What can hang from each mark:
K_608: K_505 K_623
K_112: K_571
K_505: K_474 K_608 K_727 K_862
K_623: K_474 K_608
K_474: K_329 K_505 K_623
K_862: K_329 K_571 K_945
K_571: K_112 K_562
K_562: K_571
K_945: K_862
K_727: K_505
K_329: K_474 K_862

Every row comes from one small tree of marks. The marks that hang from a mark follow it in brackets, in the order of their numbers. Every link used is in the known rows. Which tree was each row made from?
(in the rows, 128 means zero)
Known rows:
K_474(K_505): [116 131 139 129 124 130 130 135 120 117 140 108 144 136 138 125 134 126
 141 112 131 134 125 146 125 134 128 132 136 136 126 122 123 117]
K_727(K_505(K_608)): [106 112 136 125 100 126 143 124 144 129 135 115 150 114 136 119 113 135
 144 133 138 137 124 155 122 145 136 126 133 122 117 136 147 145]
K_329(K_474(K_505(K_608 K_727)) K_862): [ 99 117  76 121 114 125 129 148 145 121 146  98 117 148 152 121 142 130
 159 111 146 143 126 131 116 144 114 144 159 128 121 148 116 122]
K_474(K_623(K_608(K_505(K_862)))): [164 129  93 123 106 135 134 107 133 113 140 122 156 113 107 120 132 102
 148 124 129 125 129 146 121 157 180 115 140 119 118 136 166 121]
K_945(K_862(K_329 K_571)): [163 127  88 131 135 134 131 135 128 102 117 137 150 122 111 124 132 106
 132 122 142 130 138 133 121 120 127  89 128 115 144 132 138 127]
K_862(K_945): [138 136 106 129 128 123 127 130 135 120 120 122 130 132 118 134 117 108
 137 127 128 128 126 135 125 126 128 109 121 135 131 131 147 112]
K_862(K_329(K_474(K_505 K_623)) K_571): [160 114  39 126 107 126 133 137 118  93 139 124 151 111 121 125 120  78
 159 103 145 142 130 173 123 135 131 102 132 137 121 130 126 111]
K_862(K_329(K_474(K_505)) K_945): [145 133 106 129 124 122 126 156 122 107 126 121 139 134 121 136 116  84
 153 100 145 142 126 175 125 138 123  97 145 139 133 140 132  81]
K_474(K_329 K_505(K_608 K_727) K_623): [124 114  59 117 106 129 147 117 141  91 161  94 167 113 132 126 155 130
 119 124 148 148 128 102 105 135 129 130 154 127 111 142 144 118]
K_505(K_862): [157 120 115 131 135 134 134 126 129 115 131 105 144 125 122 126 119 133
 146 126 137 128 132 143 120 136 140 125 133 131 122 129 135 135]
K_623(K_608): [127 137 117 124 113 130 117 119 134 142 133 127 134 128 125 125 140 110
 122 135 125 129 128 123 129 127 148 128 131 126 131 131 130 121]
K_945(K_862(K_571)): [147 129  84 131 131 133 131 134 137 105 126 129 145 133 125 118 135 108
 133 126 135 124 134 130 123 120 129 110 120 122 138 124 135 141]
K_571(K_112): [147 131 120 124 136 134 122 139 118 132 128 147 141 141 118 135 137 117
 144 136 138 135 123 135 130 124 140 132 128 128 123 139 118 123]
K_505(K_608 K_862(K_329)): [155 107 110 133 129 138 146 120 132 113 126 111 155 116 118 132 114 136
 146 133 150 139 135 131 110 139 135 103 145 118 133 150 143 138]
K_562(K_571): [123 117 113 130 135 129 122 130 138 124 129 130 143 134 125 135 115 117
 133 120 121 131 125 156 116 120 126 127 122 136 121 120 126 139]
K_505(K_727 K_862): [160 125  61 123 140 131 137 132 129 117 134 102 147 120 136 127 131 145
 142 121 138 129 133 122 112 139 134 131 134 126 113 136 134 131]
K_571(K_112 K_562): [155 129  92 119 143 139 116 148 111 129 131 154 166 149 119 142 149  96
 162 147 146 140 120 129 136 118 147 135 125 125 122 141 117 124]
K_474(K_329(K_862) K_505(K_608) K_623): [108 106 124 123  99 129 128 108 151  92 152  85 147 129 106 122 145 127
 139 130 149 150 129 126 115 131 136 126 162 126 121 137 148 127]
K_727(K_505(K_474(K_623) K_608 K_862)): [168  87  40 119  92 128 156 112 155  96 151 113 207 103  89 121 103 124
 141 131 144 147 127 160 100 162 151 111 132 139  92 138 146 166]
K_505(K_608(K_623)): [102 135 113 126 107 132 145 103 136 117 132 118 123 122 113 128 128 121
 116 143 139 137 130 106 119 125 131 121 128 113 133 144 123 147]
K_862(K_329 K_571 K_945): [151 129  74 135 126 124 127 125 129 112 109 123 143 111 111 136 113  92
 162 125 140 132 130 153 121 120 128  73 113 133 140 131 164 111]
K_474(K_623): [152 121  86 120 117 126 131 119 130 112 135 131 136 119 112 128 124 116
 116 129 122 131 129 121 124 129 139 130 123 127 116 130 126 129]
K_608(K_505(K_862(K_571)) K_623(K_474)): [135 147  85 134 109 134 143  92 124  96 125  97 149  82  84 126 134 120
 182 124 143 122 129 166 118 142 144 100 125 119 132 125 168 123]
K_862(K_329(K_474(K_623)) K_945): [185 123  54 120 116 118 129 139 132 100 120 147 129 117  95 139 108  75
 127 116 136 139 130 153 123 132 134  95 130 131 123 147 137  94]
K_112(K_571): [130 116 117 130 127 126 124 126 138 128 136 138 113 138 129 133 130 134
 123 119 122 129 126 133 117 126 128 131 124 130 121 129 136 134]
K_562(K_571(K_112)): [142 120 107 126 143 135 116 141 129 128 129 151 159 148 118 142 124 107
 149 127 131 138 119 163 117 116 138 130 122 136 116 130 117 133]
K_112(K_571(K_562)): [138 116  89 124 135 132 118 133 130 126 140 145 137 145 129 140 142 114
 138 130 131 135 123 126 124 120 134 134 123 127 120 131 137 135]
K_945(K_862(K_329(K_474))): [169 128 110 125 136 130 130 158 129 105 122 157 127 136 110 126 130 100
 111 112 144 134 137 139 128 132 124 110 149 114 141 149 112 109]
K_727(K_505(K_474 K_608(K_623))): [103 120  94 121  83 125 151 105 148 113 141 125 175 107  85 124 121 117
 126 137 146 148 124 146 112 148 137 107 127 126 110 141 131 161]
K_623(K_474(K_329)): [128 130 136 126 119 128 123 110 135 114 132 111 145  93  92 135 153 142
 121 133 140 131 129 125 123 120 115 128 148 129 131 126 145  99]
K_623(K_474(K_329) K_608(K_505(K_862))): [139 139 144 129 109 137 126 100 138 115 138 102 166  88  87 128 161 129
 154 128 147 126 128 150 121 148 156 113 165 122 133 132 184  90]
K_608(K_505): [113 135 161 133 125 128 136 126 125 127 125 142 124 126 130 125 134 126
 149 119 128 121 123 147 132 149 137 118 137 121 134 130 159 118]
K_608(K_505 K_623(K_474)): [108 159 144 125 106 128 137  99 121 112 124 128 129  94  84 131 147 128
 139 125 130 123 125 138 127 141 134 119 134 111 135 133 149 102]
K_862(K_329 K_571(K_112) K_945): [170 132  68 131 134 130 121 135 119 117 109 142 157 124 101 143 121  80
 179 133 151 140 125 163 123 115 140  76 113 134 136 141 154 107]

Which tree is each row?
[104 128  88 120 111 130 140 118 140 106 153  84 172  97 123 133 167 156
 132 122 150 143 125 108 105 133 105 137 162 129 125 138 144  97]
K_623(K_474(K_329 K_505(K_608 K_727)))
[130 131 105 121  89 132 150  96 141 102 138  77 170  81  83 124 117 143
 152 135 148 139 129 162 108 144 143 126 136 114 112 140 144 136]
K_727(K_505(K_608(K_623(K_474)) K_862))
[155 134  62 131 132 129 121 133 128 120 118 135 151 135 116 137 125  83
 178 136 144 134 121 156 125 114 141  95 106 141 130 132 150 119]
K_862(K_571(K_112) K_945)
[116 106  53 123 118 128 146 116 156 116 147 130 174 114 112 134 158 138
 109 137 154 146 128  89 102 136 110 111 150 136 119 145 144 142]
K_505(K_474(K_329) K_608 K_727)
[160 124 115 126 103 136 133  99 141  99 145 113 162 102  94 121 148 102
 140 130 144 131 131 143 121 151 180 106 156 119 120 136 184 113]
K_474(K_329 K_623(K_608(K_505(K_862))))
[140 112  99 125 106 125 140 107 144  95 143 153 171 106  78 130 150 109
 122 124 141 137 125 133 119 152 141  97 147 135 117 130 170 123]
K_608(K_505(K_474(K_329 K_623)))
[111 116 124 136 119 127 111 110 147 113 127  96 122 118 109 123 145 124
 162 136 149 135 133 142 129 113 127 105 139 130 133 121 162 134]
K_474(K_329(K_862(K_571)))
[104 121 105 129 110 121 124 145 153 113 135  95 119 158 131 126 120 100
 172 115 146 144 124 160 120 139 120 118 151 138 134 145 136 112]
K_329(K_474(K_505(K_608)) K_862(K_945))
[133 128 105 127 123 117 110 144 148 122 118 118  97 147 111 130 119  98
 157 120 136 133 128 156 131 130 125 116 137 135 131 138 138 108]
K_329(K_474 K_862(K_945))
[133  90  79 119  82 123 149 105 162  98 153 127 197  95  81 124 130 118
 115 137 150 153 125 142 107 148 140 106 144 136 100 138 156 150]
K_727(K_505(K_474(K_329 K_623) K_608))
[177 114  99 131 136 132 133 144 122 111 124 125 135 119 115 131 112 111
 148 115 151 136 135 162 123 142 133 109 148 127 126 144 126 117]
K_505(K_862(K_329(K_474)))
[150 130  76 124 136 133 138 139 122 104 147  82 165 128 146 124 135 141
 156 105 141 134 130 139 109 145 135 136 143 133 109 130 129 118]
K_474(K_505(K_727 K_862))
[189 125  61 128 139 136 124 162 121 106 120 169 148 140 106 130 136  75
 152 122 159 139 132 158 128 122 132  98 135 120 139 149 114 116]
K_945(K_862(K_329(K_474) K_571(K_112)))
[170 110  66 133 127 129 144 139 143 106 120 116 143 126 115 136  98  97
 158 123 157 142 132 156 111 143 129  87 146 130 134 158 149 116]
K_505(K_608 K_862(K_329(K_474) K_945))
[135 123  98 129 130 132 107 129 131 129 121 126 130 142 112 128 138 111
 186 139 145 136 126 153 130 115 140 117 122 131 128 131 135 137]
K_329(K_862(K_571(K_112)))
[163 137  73 118 136 130 134 171 120  95 139 131 151 138 132 125 147 109
 121  91 147 140 134 135 117 141 117 123 159 117 129 149 106  91]
K_945(K_862(K_329(K_474(K_505(K_727)))))
[144 124  95 127 134 135 137 132 128  94 152  71 172 117 133 125 151 142
 147 110 156 141 131 135 110 139 134 127 159 134 112 130 147 111]
K_474(K_329 K_505(K_727 K_862))
[167 133  76 127 140 139 126 144 127 109 126 149 157 145 115 124 143  97
 149 134 145 132 129 138 125 115 140 113 120 123 134 134 123 135]
K_945(K_862(K_571(K_112)))
[169 127   4 130 136 127 136 127 138 104 124  88 155 115 132 129 118 111
 178 121 143 127 131 143 107 130 134  96 113 139 119 130 166 126]
K_505(K_727 K_862(K_571 K_945))
[150 134  18 108  99 124 126 141 131 116 159 117 147 125 137 122 148  88
 123 107 130 139 126 129 119 144 147 145 143 133 106 141 109 100]
K_329(K_474(K_505(K_727) K_623(K_608)))
[116 137 144 120 101 128  96 100 149 130 134  95 135 103  74 130 168 134
 132 141 140 134 132 122 126 117 136 129 160 123 136 131 149  96]
K_623(K_474(K_329(K_862)) K_608)
[143  99   9 114 107 126 149 106 157  99 153 134 183 105  96 134 153 126
  97 138 147 149 129  83  98 138 121 113 144 134 108 148 143 142]
K_505(K_474(K_329 K_623) K_608 K_727)
[147 115  71 126 130 137 151 134 125 103 142  88 176 119 140 129 131 144
 155 112 154 145 132 130  99 148 131 115 154 121 121 149 138 120]
K_474(K_505(K_608 K_727 K_862(K_329)))
[160 120  21 130 135 132 138 125 131 112 132  93 153 110 141 123 127 131
 167 123 143 127 133 135 111 132 133 115 119 132 115 126 148 142]
K_505(K_727 K_862(K_571))
[142 106  79 140 121 140 149 122 127  98 136  83 177 115 134 124 115 119
 185 119 158 142 132 162 106 139 134  92 140 132 133 135 151 139]
K_474(K_505(K_608 K_862(K_329 K_571)))
[133 129 108 119  95 131 121 110 134 103 158  99 170 117 106 123 156  96
 115 125 139 143 128 127 122 129 159 125 152 132 118 127 140 103]
K_474(K_329 K_505 K_623(K_608))
[140 134  88 116  97 130 123 119 127 114 153 111 163 127 119 122 141  96
 124 120 124 137 126 130 123 135 160 133 135 132 116 128 123 111]
K_474(K_505 K_623(K_608))
[156 124  54 135 123 121 127 142 131 113 112 134 127 117 116 135 109  72
 166 117 147 134 130 170 127 126 122  77 122 138 138 137 151 107]
K_862(K_329(K_474) K_571 K_945)
[169 118  43 125 135 130 148 129 140 107 122 100 163 115 120 139 115 125
 151 126 150 140 133 120  98 140 130  92 138 121 127 158 161 116]
K_505(K_608 K_727 K_862(K_329 K_945))
[174 131  23 111 109 134 131 122 129 103 159  84 180 119 127 121 144 113
 136 113 133 138 131 125 106 146 165 138 140 131 102 135 130 113]
K_474(K_505(K_727 K_862) K_623(K_608))
[145 140  30 122 119 130 152 110 144  98 131  86 147 119 111 133 122 116
 140 135 148 139 132 110 100 134 139 104 126 117 122 156 149 135]
K_505(K_608(K_623) K_727 K_862(K_945))
[140 126 100 132 127 128 104 123 145 110 118 111 140 136  90 135 144  91
 186 143 161 142 126 158 127 108 141  89 131 137 133 134 171 113]
K_474(K_329(K_862(K_571(K_112) K_945)))
